Each row comes from the steps of one path. Every step used is in the known rows, and no mark comes twice. Write the path behind each row, first mark first.
Known rows
dugapi > muzo: [-0.75  0.93  2.07  0.66 -6.67  1.88  0.26 -3.42 -0.63 -0.80  0.01 -1.75
 -0.02  2.60 -0.98 -0.65  1.97  0.24  1.14  0.85]
dugapi > pitagiz: [-0.38  0.14  5.07 -0.52 -7.23  1.26 -1.00 -3.24 -0.64 -1.43 -0.80 -0.90
 -1.24  2.29 -1.25  0.55  2.72  1.26  0.53  2.54]
dugapi > feve > nalazu: [-2.16 -0.90  2.64  2.63 -7.16  2.37 -0.59 -5.84 -1.25 -0.90 -0.68 -2.17
 -0.36  1.57  0.24 -0.11  1.60  0.11  0.99  4.16]
muzo > punik: [-0.74  0.29  2.99  0.19 -5.82  2.00 -0.64 -3.18 -0.46 -0.67  0.43 -2.10
 -1.61  1.93  0.27 -1.72  0.04 -0.19 -0.30  1.91]
nalazu > muzo > punik > feve: [-0.27  1.63  1.04 -0.19 -4.79  3.87 -1.14 -0.79 -0.49 -1.72  0.02 -3.37
 -1.04  0.95  0.44 -0.07 -1.94  1.10  0.92  5.44]
nalazu > mumo > dugapi: [ 0.70  1.08  0.01  1.82 -4.09  1.60 -2.40 -0.46  0.52 -0.54 -2.63 -0.03
 -1.49  1.61  1.61 -2.86  1.14  1.64 -1.13  2.06]
muzo > punik > feve > dugapi > pitagiz > nalazu > mumo: [-0.95 -0.43  1.83 -4.30  0.24  3.54 -2.65  0.84 -2.28 -2.51 -1.15 -4.15
 -0.24  2.27  1.25 -1.87 -2.01  2.19 -0.01  6.96]
nalazu > mumo > punik > feve > dugapi > muzo: [-1.49  0.00 -0.16 -2.60 -0.60  2.53 -1.64  1.83 -1.43 -1.64 -0.70 -4.43
  0.38  1.59 -0.04 -3.02 -1.97 -0.42  1.39  5.16]
mumo > punik > pitagiz: [-0.78  0.24  1.29  0.31 -6.43  1.91 -1.29 -2.53  1.38 -0.93 -0.67 -1.43
 -0.93  1.89 -1.81 -1.05  0.77  0.51  0.07  3.38]
pitagiz > nalazu > mumo: [-0.11  1.08 -0.58 -0.78 -3.35  2.19 -1.33 -2.50  1.32 -1.25 -0.94 -1.70
 -0.33  2.89  3.19 -2.37  0.61  2.30 -0.49  2.66]
dugapi > pitagiz > punik > feve > nalazu: [ 0.18 -1.86  5.56 -1.84 -7.09  2.00 -1.37 -4.04 -1.41 -2.18 -0.18 -2.49
  0.74  1.72  0.58  0.83  1.96  1.99  0.10  4.40]
punik > pitagiz: [-0.70  0.63  0.54  1.62 -7.20  2.35 -1.11 -3.67  1.53  0.09 -0.70 -0.25
 -0.38  1.90 -2.34 -0.23  2.52  1.31 -0.55  3.69]
mumo > dugapi: [ 0.86  0.39  1.80  2.58 -5.84  2.24 -1.84 -2.97 -0.05  0.18 -1.35 -0.41
 -1.82  1.70 -0.06 -1.58  1.69  1.63 -0.58  0.70]
muzo > punik > pitagiz > nalazu > mumo: [-0.50  1.33 -1.48 -1.53 -3.40  3.12 -1.61 -1.00  1.15 -1.76 -1.53 -1.70
 -0.02  2.87  1.27 -2.44 -0.42  2.04 -1.22  4.53]
punik > feve > dugapi: [-1.39 -1.25  1.31  0.25 -3.18  3.29 -1.98 -2.93 -0.71  0.77  0.53 -2.77
 -0.45  1.22 -1.21 -1.20  0.18  0.80  0.13  5.17]
nalazu > mumo > punik > feve > dugapi: [-1.37 -0.63 -0.02 -1.80 -0.59  2.13 -2.60  0.95 -0.39 -1.01 -0.70 -3.61
 -0.69  0.91  0.99 -3.20 -2.09  0.01  0.19  6.24]
punik > feve > nalazu: [-1.19 -1.44  2.21  0.71 -6.63  4.10 -1.50 -4.12 -0.18 -0.62 -0.36 -2.12
  0.25  1.05 -0.62  0.77  1.96  1.94 -0.10  4.98]
nalazu > muzo > punik: [-0.50  1.77  1.51  0.28 -5.88  1.86 -0.81 -0.74  0.68 -1.50  0.44 -2.62
 -1.50  2.20  1.82 -0.67 -1.42  0.24  0.34  2.96]
muzo > punik > feve: [-0.53  0.20  2.51 -0.56 -4.97  3.79 -0.94 -2.99 -1.57 -0.73 -0.09 -2.96
 -1.07  0.83 -0.78 -0.88 -0.48  0.66 -0.07  4.14]
mumo > dugapi > muzo > punik > feve > nalazu: [-0.03 -0.28  2.17  0.31 -5.19  5.20 -1.72 -1.55 -3.12 -1.85 -1.61 -2.97
  0.40  1.28 -1.24 -0.22 -0.14  1.56  0.28  2.79]
dugapi > muzo > punik > pitagiz > nalazu: [-0.42  1.60  0.19 -1.42 -5.01  4.22 -0.15 -3.13 -0.63 -1.90 -0.21 -2.57
  0.96  3.68 -1.26 -0.90  0.04  1.71  0.39  2.33]
punik > pitagiz > nalazu > mumo: [-0.33  1.29 -2.21 -0.26 -4.13  2.79 -1.79 -2.13  2.06 -1.18 -1.82 -0.74
  0.33  2.96  1.09 -1.89  1.43  2.99 -0.99  4.40]

Which path is each row?
[ 0.06  2.08  0.51 -0.73 -4.34  2.96 -0.82 -1.70  0.75 -2.07  0.64 -3.44
 -0.89  3.06  3.19 -0.74 -2.19  1.91  0.48  2.51] -> pitagiz > nalazu > muzo > punik
[-0.58  0.82 -0.75  0.51 -5.24  3.60 -2.15  1.56 -0.51 -2.24 -3.34 -0.81
  0.88  2.30 -0.27 -1.84  0.73  1.52 -1.17  3.71] -> feve > nalazu > mumo > dugapi > muzo > punik > pitagiz
[-0.79 -0.10  1.30 -0.25 -5.75  3.72 -1.85 -0.73  0.89 -2.45 -0.20 -3.68
 -0.01  0.97  1.21  1.13 -1.45  1.53  1.31  5.63] -> mumo > punik > feve > nalazu > muzo
[-0.22 -2.02  2.77 -0.21 -6.49  2.45 -1.18 -4.77 -0.44 -0.68  0.62 -2.71
  0.96  1.29  1.61 -0.60  1.08  1.40 -0.37  3.82] -> pitagiz > punik > feve > nalazu
[-0.81 -0.68  2.05  4.07 -6.44  2.83 -1.80 -4.70 -1.72 -0.70 -2.14 -1.50
 -1.00  1.33  0.06 -0.54  1.23  1.11  0.44  3.17] -> mumo > dugapi > feve > nalazu
[ 0.64  1.50 -1.05  1.92 -2.32  2.86 -1.76 -2.80 -1.15 -1.49 -3.17 -1.82
 -1.25  2.13  2.50 -3.34 -0.34  2.26  0.73  3.10] -> pitagiz > nalazu > mumo > dugapi > feve
[ 1.12  1.92 -1.27  0.06 -2.47  3.10 -1.41 -0.66 -0.26 -1.64 -2.39 -1.51
  0.10  3.12  2.17 -2.66  0.55  2.76  0.29  0.53] -> pitagiz > nalazu > mumo > dugapi > muzo
[-0.31 -0.19  2.32 -0.84 -4.81  2.99 -1.07 -2.82 -0.69 -1.21 -0.16 -3.20
 -1.14  0.75 -0.76 -0.86 -0.53  0.71  1.04  3.72] -> mumo > punik > feve
[-1.54 -0.46  2.60 -1.06 -5.96  4.73 -0.58 -2.76 -2.35 -1.93 -0.08 -3.68
  1.03  1.60 -1.23  0.47  0.32  0.74  0.91  3.87] -> dugapi > muzo > punik > feve > nalazu
[-0.36 -0.95  1.66 -1.46 -2.92  1.86 -0.66 -2.84 -1.85 -0.17  1.60 -3.89
  1.19  2.26  0.03 -2.25 -0.48  0.11  0.82  3.07] -> pitagiz > punik > feve > dugapi > muzo
[-2.04  0.75  2.10  1.98 -6.34  2.63 -0.56 -2.40 -1.10 -2.53 -0.38 -3.56
 -0.67  1.61  1.83  0.09 -1.77 -0.34  1.49  5.35] -> dugapi > feve > nalazu > muzo > punik
[-1.19  0.20  3.32 -2.09 -2.99  3.12 -2.20  1.23 -1.71 -2.25 -0.03 -4.00
 -0.95  1.80 -0.52  0.36 -2.38  1.05  1.04  7.09] -> nalazu > muzo > punik > feve > dugapi > pitagiz
[ 0.21  0.77  2.69 -3.49 -3.08  1.31 -1.69 -0.53  0.18 -3.42 -1.73 -2.51
 -0.99  3.13  2.54 -1.63 -0.15  1.97  0.78  3.08] -> dugapi > pitagiz > nalazu > mumo > punik
[-0.65 -1.16  2.83 -2.47 -2.15  4.01 -2.32 -2.93 -1.71 -1.12 -0.10 -3.40
 -0.23  2.63 -0.97  0.02  0.19  2.99  0.89  5.49] -> punik > feve > dugapi > pitagiz > nalazu
[-0.42  0.67  0.27 -0.54 -5.29  3.73 -1.21 -3.60  0.47 -1.06 -0.10 -1.93
 -0.15  3.02 -0.55 -1.14  0.14  2.02 -0.78  3.20] -> muzo > punik > pitagiz > nalazu
[-0.82  1.07  2.72 -0.57 -5.63  2.26  0.35 -2.45 -1.57 -1.33  0.31 -2.85
 -0.43  2.65 -0.51 -1.24  0.23 -0.59  0.83  0.73] -> dugapi > muzo > punik
[-0.21 -0.49  0.27  2.04 -5.34  2.18 -2.84 -0.69  0.73 -0.92 -2.73  0.07
 -0.38  1.72  2.31 -1.97  1.53  1.94 -1.74  2.85] -> feve > nalazu > mumo > dugapi
[-1.60 -0.52  0.88  0.70 -5.89  1.61 -1.73 -1.63  1.44 -1.25 -1.32 -0.83
  0.24  1.97  2.32 -1.25  2.00  1.02 -1.14  3.85] -> feve > nalazu > mumo
[-0.01 -0.36  2.89  0.65 -5.90  1.57 -3.12  0.23 -0.38 -2.37 -3.61 -0.04
 -0.66  1.99  1.23 -0.44  2.61  2.57 -1.19  3.36] -> feve > nalazu > mumo > dugapi > pitagiz
[ 1.05  2.06 -0.64 -1.13 -2.03  3.30 -1.52  0.32 -1.56 -2.50 -2.13 -2.55
 -0.19  3.12  2.60 -3.37 -1.32  1.90  0.01  0.46] -> pitagiz > nalazu > mumo > dugapi > muzo > punik
[-0.86  0.05 -1.19 -3.87  0.99  3.67 -1.64  0.72 -1.36 -2.11 -0.51 -5.06
  0.96  2.70  1.56 -3.04 -2.89  1.34  1.51  4.68] -> pitagiz > nalazu > mumo > punik > feve > dugapi > muzo
[-1.04  0.04  0.84  0.96 -6.71  3.92 -1.75 -1.78  0.86 -1.38 -0.24 -2.44
  0.32  1.23  0.71  1.64  0.49  2.32  0.90  6.12] -> punik > feve > nalazu > muzo
[-0.84  0.70  1.43  0.38 -6.58  2.77 -0.99 -2.63  0.38 -0.71 -0.53 -1.33
 -0.88  1.97 -1.75 -1.06  0.81  0.43 -0.99  3.85] -> muzo > punik > pitagiz
[ 0.52  1.87  0.33  0.16 -3.45  2.09 -1.29  1.13 -1.48 -2.00 -2.42 -1.81
 -0.83  2.09  1.08 -3.37 -0.59  0.33 -0.08  0.96] -> nalazu > mumo > dugapi > muzo > punik
[ 0.36  1.69 -2.75  2.21 -3.02  3.58 -2.21 -2.54 -0.22 -1.44 -3.84 -0.72
 -0.52  2.23  0.31 -2.80  0.33  2.86  0.14  4.93] -> punik > pitagiz > nalazu > mumo > dugapi > feve
[-1.96  0.56  1.35  2.92 -6.92  2.27 -0.75 -3.39  0.07 -1.91 -0.58 -2.63
 -0.39  1.85  1.43  0.77  0.11  0.55  1.81  5.23] -> dugapi > feve > nalazu > muzo
[-0.55  0.75  0.95 -0.66 -4.08  0.55 -1.29 -0.23  1.10 -1.72 -1.17 -2.06
 -1.55  1.76  2.22 -2.97 -0.52 -0.13  0.00  2.73] -> nalazu > mumo > punik
[ 0.13  2.00 -1.35 -0.67 -4.77  3.11 -1.42 -1.28  2.61 -2.28 -0.30 -2.78
 -0.29  3.15  1.23 -0.10 -1.59  2.56  0.95  4.03] -> mumo > punik > pitagiz > nalazu > muzo
[ 0.18  0.65 -0.52 -2.67 -1.66  3.61 -1.80 -1.10  0.05 -2.24 -1.32 -3.75
 -0.30  1.64  2.44 -2.46 -1.62  2.27  0.85  4.61] -> pitagiz > nalazu > mumo > punik > feve
